Each row was made from one path, in order. Every step used is in the known rows, and no mark comes twice. Write each row's path.
Known rows
A, V, Q: [-0.03 -0.16  0.02 -0.10 -0.05 -0.17  0.14 -0.01 -0.15  0.04  0.31 -0.25
 -0.09 -0.12  0.34  0.02  0.00 -0.02 -0.20  0.01 -0.21  0.00 -0.10  0.14
 -0.13  0.13]
A, D, Q: [-0.10  0.07  0.05 -0.11 -0.09 -0.24  0.12  0.21 -0.02 -0.13  0.08 -0.15
 -0.04 -0.10  0.02  0.11 -0.04  0.19 -0.06  0.07 -0.07 -0.07  0.00  0.30
  0.02  0.01]
W, V, A, M, B: [ 0.09 -0.14  0.05  0.04  0.11 -0.17  0.27 -0.11 -0.27  0.00 -0.17 -0.10
  0.07 -0.16  0.09  0.05  0.08  0.16 -0.06 -0.08 -0.25 -0.04  0.10  0.26
  0.15 -0.07]
M, A, V, Q: [ 0.03 -0.24  0.00 -0.12 -0.12 -0.15  0.19  0.06 -0.23  0.05  0.32 -0.36
 -0.15 -0.17  0.30  0.03  0.00 -0.13 -0.13  0.00 -0.20 -0.05 -0.07  0.01
  0.02 -0.01]
W, V, A, D: [ 0.05  0.15  0.08  0.10 -0.03 -0.22  0.17  0.11  0.21  0.00 -0.06 -0.32
 -0.06 -0.04  0.15  0.15  0.00  0.10 -0.04  0.10 -0.05  0.06  0.17  0.12
  0.03 -0.07]
D, Q, V, W: [-0.12 -0.12  0.01 -0.07  0.15 -0.06  0.28 -0.04 -0.09  0.08  0.12 -0.44
  0.14 -0.11  0.53  0.01 -0.01 -0.10 -0.25  0.09 -0.44  0.00 -0.10  0.26
 -0.10  0.17]
V, A, S, Q: [ 0.09 -0.04  0.07 -0.20 -0.14 -0.09  0.16  0.08 -0.06 -0.07  0.04 -0.27
 -0.19 -0.17 -0.02  0.06  0.09 -0.33 -0.14  0.09  0.07  0.03 -0.03  0.21
 -0.25 -0.03]
D, Q, S, A, M, B: [ 0.00 -0.11  0.00 -0.14  0.03 -0.12  0.32  0.00 -0.55 -0.13 -0.16 -0.10
  0.05 -0.23 -0.01  0.05  0.13  0.37 -0.12 -0.19 -0.18 -0.14 -0.03  0.35
 -0.02 -0.11]
W, V, Q, D, A, M, B: [ 0.10 -0.15 -0.05  0.10  0.04 -0.37  0.38  0.04 -0.35 -0.03 -0.12 -0.29
  0.14 -0.18  0.18  0.06  0.03  0.01 -0.11 -0.09 -0.16 -0.10  0.06  0.21
  0.25  0.13]
V, Q, D: [-0.04  0.12 -0.04 -0.10 -0.01 -0.29  0.21  0.11 -0.18  0.06  0.19 -0.37
  0.01  0.02  0.18  0.11  0.11 -0.18  0.03  0.10 -0.05 -0.01  0.01  0.15
 -0.09  0.12]
Q, S, A: [-0.01  0.08 -0.01 -0.04  0.05  0.00  0.16  0.01 -0.26  0.02  0.02 -0.26
 -0.05 -0.10  0.06  0.15  0.12  0.12 -0.04  0.01  0.11 -0.03  0.08  0.05
 -0.33 -0.13]
D, A, S, Q, V, W: [ 0.02 -0.14  0.02  0.03  0.07 -0.04  0.33  0.08 -0.08  0.01 -0.07 -0.51
  0.00 -0.20  0.50 -0.01  0.00 -0.37 -0.34  0.09 -0.18 -0.01 -0.09  0.14
 -0.21  0.28]
A, S: [-0.06 -0.08  0.02  0.00  0.00 -0.14 -0.01  0.12 -0.15 -0.04 -0.11 -0.09
 -0.13 -0.14  0.03  0.12  0.03 -0.12 -0.04  0.08  0.17 -0.10  0.02  0.17
 -0.12 -0.08]
A, D, Q, V: [-0.10  0.05  0.03 -0.08  0.03 -0.30  0.29  0.09  0.22 -0.05  0.14 -0.35
  0.01 -0.09  0.24  0.10 -0.06  0.03 -0.16  0.09 -0.16 -0.04 -0.04  0.28
 -0.01  0.11]
W, V, A, M: [ 0.05 -0.09  0.11  0.00  0.19 -0.25  0.20 -0.18 -0.12  0.00 -0.04 -0.20
 -0.04 -0.19  0.17  0.07 -0.02  0.21  0.04  0.06 -0.30  0.04  0.15  0.22
  0.03 -0.23]
M, B: [-0.01 -0.06 -0.02  0.04  0.00 -0.01  0.12  0.06 -0.27  0.07 -0.04  0.04
  0.07 -0.05  0.00  0.11  0.12  0.00 -0.04 -0.05  0.02 -0.12  0.02  0.15
 -0.01  0.16]
S, Q, D, A, M, B: [ 0.10 -0.05 -0.02 -0.09  0.01 -0.24  0.41  0.14 -0.45 -0.10 -0.18 -0.11
  0.02 -0.18 -0.02  0.06  0.08  0.09 -0.05 -0.08 -0.02 -0.20  0.02  0.24
 -0.01  0.25]
Q, S: [-0.09  0.01 -0.02 -0.10  0.02 -0.10  0.11  0.02 -0.27  0.05  0.05 -0.22
  0.00 -0.07  0.05  0.15  0.09  0.05  0.00  0.00  0.16 -0.05  0.03  0.13
 -0.24 -0.03]
D, A, S, Q, V: [ 0.06 -0.13  0.01 -0.04  0.01 -0.21  0.31  0.05  0.14 -0.04  0.08 -0.41
 -0.08 -0.22  0.20  0.07 -0.04 -0.46 -0.26  0.10  0.10 -0.03 -0.06  0.11
 -0.20  0.19]
W, V, A, D, Q, S: [-0.02  0.02  0.03 -0.16 -0.16 -0.30  0.29  0.07  0.04 -0.08  0.06 -0.53
  0.06 -0.16  0.10  0.15  0.01  0.10 -0.19 -0.02  0.03  0.04  0.06  0.29
 -0.01 -0.13]
S, A: [ 0.01  0.08  0.03  0.05  0.12  0.03  0.09  0.00 -0.13  0.03  0.07 -0.09
 -0.09 -0.08  0.06  0.12  0.05  0.09  0.02  0.10 -0.03 -0.02  0.09  0.01
 -0.24 -0.10]
W, V: [-0.02 -0.11  0.00  0.11  0.09 -0.20  0.09 -0.12  0.12  0.09  0.22 -0.27
  0.09 -0.11  0.13  0.17 -0.05 -0.11 -0.09  0.06  0.09  0.00  0.11  0.09
 -0.04 -0.03]
S, Q, V: [ 0.00 -0.02  0.00 -0.12  0.10 -0.15  0.31 -0.08  0.17  0.06  0.33 -0.36
 -0.03 -0.08  0.21  0.07  0.02 -0.31 -0.17  0.08 -0.05  0.00 -0.07  0.16
 -0.28  0.21]
A, D: [-0.07  0.20  0.04  0.05  0.01 -0.17  0.05  0.24 -0.03 -0.05 -0.07 -0.07
 -0.12 -0.01  0.05  0.14  0.03  0.27  0.06  0.08  0.04 -0.08  0.08  0.15
 -0.06  0.04]
D, A: [ 0.01 -0.06  0.03  0.12  0.05 -0.07  0.11  0.07 -0.18  0.04  0.01 -0.05
 -0.02 -0.14  0.07  0.12 -0.06 -0.08  0.03  0.15  0.03 -0.06  0.10 -0.04
 -0.05  0.11]

Write each row's path
[ 0.03 -0.04 -0.03  0.03 -0.11 -0.31  0.18  0.26 -0.22 -0.06 -0.13 -0.36
 -0.09 -0.16  0.16  0.11  0.01 -0.35 -0.08  0.12  0.13 -0.07  0.02  0.09
  0.00  0.08] : V, Q, D, A, S
[-0.01 -0.07  0.12 -0.19  0.19 -0.29  0.35 -0.17 -0.11 -0.05  0.00 -0.24
 -0.05 -0.20  0.26  0.01 -0.04  0.15 -0.02  0.10 -0.52  0.02  0.00  0.34
  0.02 -0.13] : D, Q, V, A, M
[-0.08 -0.13  0.04 -0.06  0.09  0.03  0.16  0.03 -0.26  0.08 -0.02 -0.24
 -0.02 -0.12  0.51  0.01  0.01  0.19 -0.23  0.00 -0.24 -0.10 -0.04  0.16
 -0.29  0.22] : A, V, W
[-0.10 -0.03  0.01  0.07  0.23  0.01  0.24 -0.03 -0.10  0.14  0.00 -0.38
  0.08 -0.05  0.55  0.03  0.04 -0.07 -0.16  0.10 -0.35  0.00 -0.03  0.13
 -0.19  0.19] : Q, V, W
[-0.07 -0.02 -0.03 -0.11 -0.06 -0.13  0.14  0.02 -0.34  0.05  0.21 -0.38
  0.01 -0.07  0.17  0.09  0.13 -0.08 -0.06 -0.01 -0.06  0.06 -0.06  0.15
 -0.13 -0.01] : V, Q, S
[-0.04 -0.03  0.01 -0.07  0.15  0.00  0.32 -0.04 -0.05  0.10  0.17 -0.48
  0.05 -0.07  0.49  0.00  0.07 -0.21 -0.26  0.06 -0.30  0.03 -0.10  0.19
 -0.30  0.28] : S, Q, V, W
[ 0.06 -0.13  0.06  0.04 -0.03 -0.21  0.10 -0.03  0.09  0.00 -0.10 -0.33
 -0.06 -0.18  0.12  0.13  0.00 -0.28 -0.13  0.10  0.08  0.04  0.11  0.15
 -0.03 -0.19] : W, V, A, S
[ 0.07  0.00 -0.06 -0.26 -0.17 -0.28  0.28  0.27 -0.14 -0.07  0.06 -0.47
 -0.15 -0.14 -0.04  0.15  0.09 -0.41 -0.04  0.05  0.37 -0.17  0.01  0.12
 -0.19  0.00] : M, A, S, Q, D
[ 0.01 -0.08  0.02 -0.16 -0.09 -0.12  0.10  0.11 -0.08 -0.09  0.13 -0.22
 -0.15 -0.17 -0.05  0.08  0.06 -0.28 -0.15  0.03  0.20 -0.06 -0.07  0.23
 -0.27  0.04] : A, S, Q
[-0.02  0.04  0.04 -0.09  0.20 -0.13  0.20 -0.04 -0.45 -0.08 -0.15 -0.14
 -0.12 -0.19  0.06  0.08  0.09  0.45  0.06 -0.03 -0.12 -0.08  0.08  0.20
 -0.24 -0.26] : Q, S, A, M
[ 0.00  0.04  0.07  0.00  0.25 -0.11  0.14 -0.05 -0.34 -0.07 -0.09  0.01
 -0.15 -0.17  0.07  0.06  0.04  0.42  0.10  0.04 -0.24 -0.08  0.09  0.16
 -0.15 -0.22] : S, A, M
[ 0.01  0.07 -0.04 -0.26 -0.10 -0.30  0.23  0.21 -0.07 -0.08  0.05 -0.37
 -0.12 -0.09 -0.01  0.14  0.10 -0.32 -0.09  0.05  0.35 -0.13 -0.01  0.25
 -0.31  0.12] : A, S, Q, D
[ 0.00  0.02 -0.06 -0.02 -0.01 -0.39  0.25  0.01  0.04  0.08  0.28 -0.55
  0.11 -0.02  0.24  0.15  0.04 -0.28 -0.09  0.07  0.02  0.02  0.06  0.15
 -0.01  0.07] : W, V, Q, D
[-0.04 -0.08  0.02 -0.09  0.06  0.10  0.26  0.04 -0.34  0.05 -0.10 -0.41
 -0.04 -0.16  0.52  0.03  0.08  0.28 -0.31 -0.08 -0.16 -0.08 -0.02  0.12
 -0.44  0.09] : Q, S, A, V, W
[ 0.08  0.10  0.01 -0.28 -0.14 -0.26  0.29  0.18 -0.05 -0.06 -0.02 -0.42
 -0.14 -0.09  0.03  0.11  0.12 -0.35 -0.08  0.09  0.23 -0.06  0.02  0.23
 -0.30  0.07] : V, A, S, Q, D
[-0.04 -0.02  0.02 -0.13 -0.16 -0.22  0.16  0.27 -0.11 -0.12  0.11 -0.25
 -0.09 -0.15 -0.02  0.12 -0.04  0.07  0.01  0.06 -0.07 -0.12  0.01  0.16
  0.17 -0.13] : M, A, D, Q
[ 0.03 -0.06  0.04 -0.07  0.07 -0.05  0.18  0.00 -0.05  0.01  0.10 -0.14
 -0.16 -0.16  0.24  0.08 -0.02  0.20 -0.19  0.01 -0.01 -0.11  0.03  0.04
 -0.36  0.04] : S, A, V
[ 0.06  0.02  0.03 -0.14  0.10 -0.33  0.34  0.10 -0.33 -0.11 -0.07 -0.19
 -0.08 -0.20  0.05  0.07 -0.01  0.11  0.06  0.08 -0.02 -0.14  0.07  0.19
 -0.13  0.10] : S, Q, D, A, M
[ 0.05 -0.14  0.02  0.10  0.11 -0.12  0.22  0.06 -0.51 -0.05 -0.29  0.12
  0.02 -0.20  0.03  0.05  0.03  0.25  0.02 -0.05 -0.17 -0.17  0.05  0.17
  0.14  0.11] : D, A, M, B
[-0.04 -0.01  0.00 -0.16 -0.02 -0.06  0.23  0.00 -0.23 -0.05  0.12 -0.31
  0.01 -0.17  0.03  0.13  0.06  0.09 -0.13  0.00  0.03 -0.02  0.01  0.17
 -0.26 -0.15] : D, Q, S, A
[-0.03  0.11  0.10 -0.15 -0.12 -0.21  0.18  0.18 -0.01 -0.11  0.02 -0.20
 -0.07 -0.09  0.05  0.09 -0.02  0.14 -0.04  0.11 -0.21  0.02  0.03  0.27
  0.03 -0.05] : V, A, D, Q
[ 0.03 -0.04  0.07 -0.02  0.05 -0.17  0.20  0.00  0.08  0.02 -0.14 -0.32
 -0.13 -0.14  0.24  0.09  0.03 -0.29 -0.11  0.14 -0.06  0.03  0.03  0.15
 -0.12 -0.07] : Q, V, A, S
[ 0.03 -0.23  0.01 -0.13 -0.06 -0.11  0.18  0.08 -0.16  0.05  0.15 -0.21
 -0.17 -0.19  0.19  0.10 -0.05  0.04 -0.08  0.00  0.04 -0.19  0.02 -0.03
 -0.11 -0.02] : M, A, V
[ 0.02 -0.01 -0.02  0.02 -0.05 -0.28  0.17  0.26 -0.16 -0.06 -0.26 -0.24
 -0.09 -0.17  0.07  0.16 -0.02 -0.25 -0.03  0.13  0.31 -0.17  0.10  0.07
 -0.09  0.07] : Q, D, A, S
[ 0.12 -0.06  0.06 -0.14  0.09 -0.14  0.44 -0.10 -0.23 -0.02 -0.07 -0.17
 -0.02 -0.15  0.14 -0.01  0.13  0.04 -0.12 -0.07 -0.35 -0.03 -0.05  0.32
 -0.04  0.12] : S, Q, V, A, M, B
[-0.02  0.27  0.01  0.02 -0.02 -0.09  0.17  0.24 -0.13 -0.08 -0.16 -0.26
 -0.14 -0.05  0.04  0.16  0.11  0.37 -0.02  0.00  0.13 -0.06  0.10  0.10
 -0.24 -0.10] : Q, S, A, D
[-0.06  0.10  0.05 -0.24 -0.17 -0.22  0.25  0.16 -0.15 -0.10 -0.02 -0.37
 -0.03 -0.11  0.05  0.12  0.06  0.18 -0.08  0.02 -0.03  0.01  0.02  0.30
 -0.08 -0.09] : V, A, D, Q, S
[ 0.12 -0.13  0.05 -0.12 -0.12 -0.18  0.20 -0.02  0.13 -0.06  0.14 -0.43
 -0.09 -0.21  0.04  0.09  0.03 -0.43 -0.24  0.06  0.12  0.07  0.02  0.20
 -0.18 -0.06] : W, V, A, S, Q
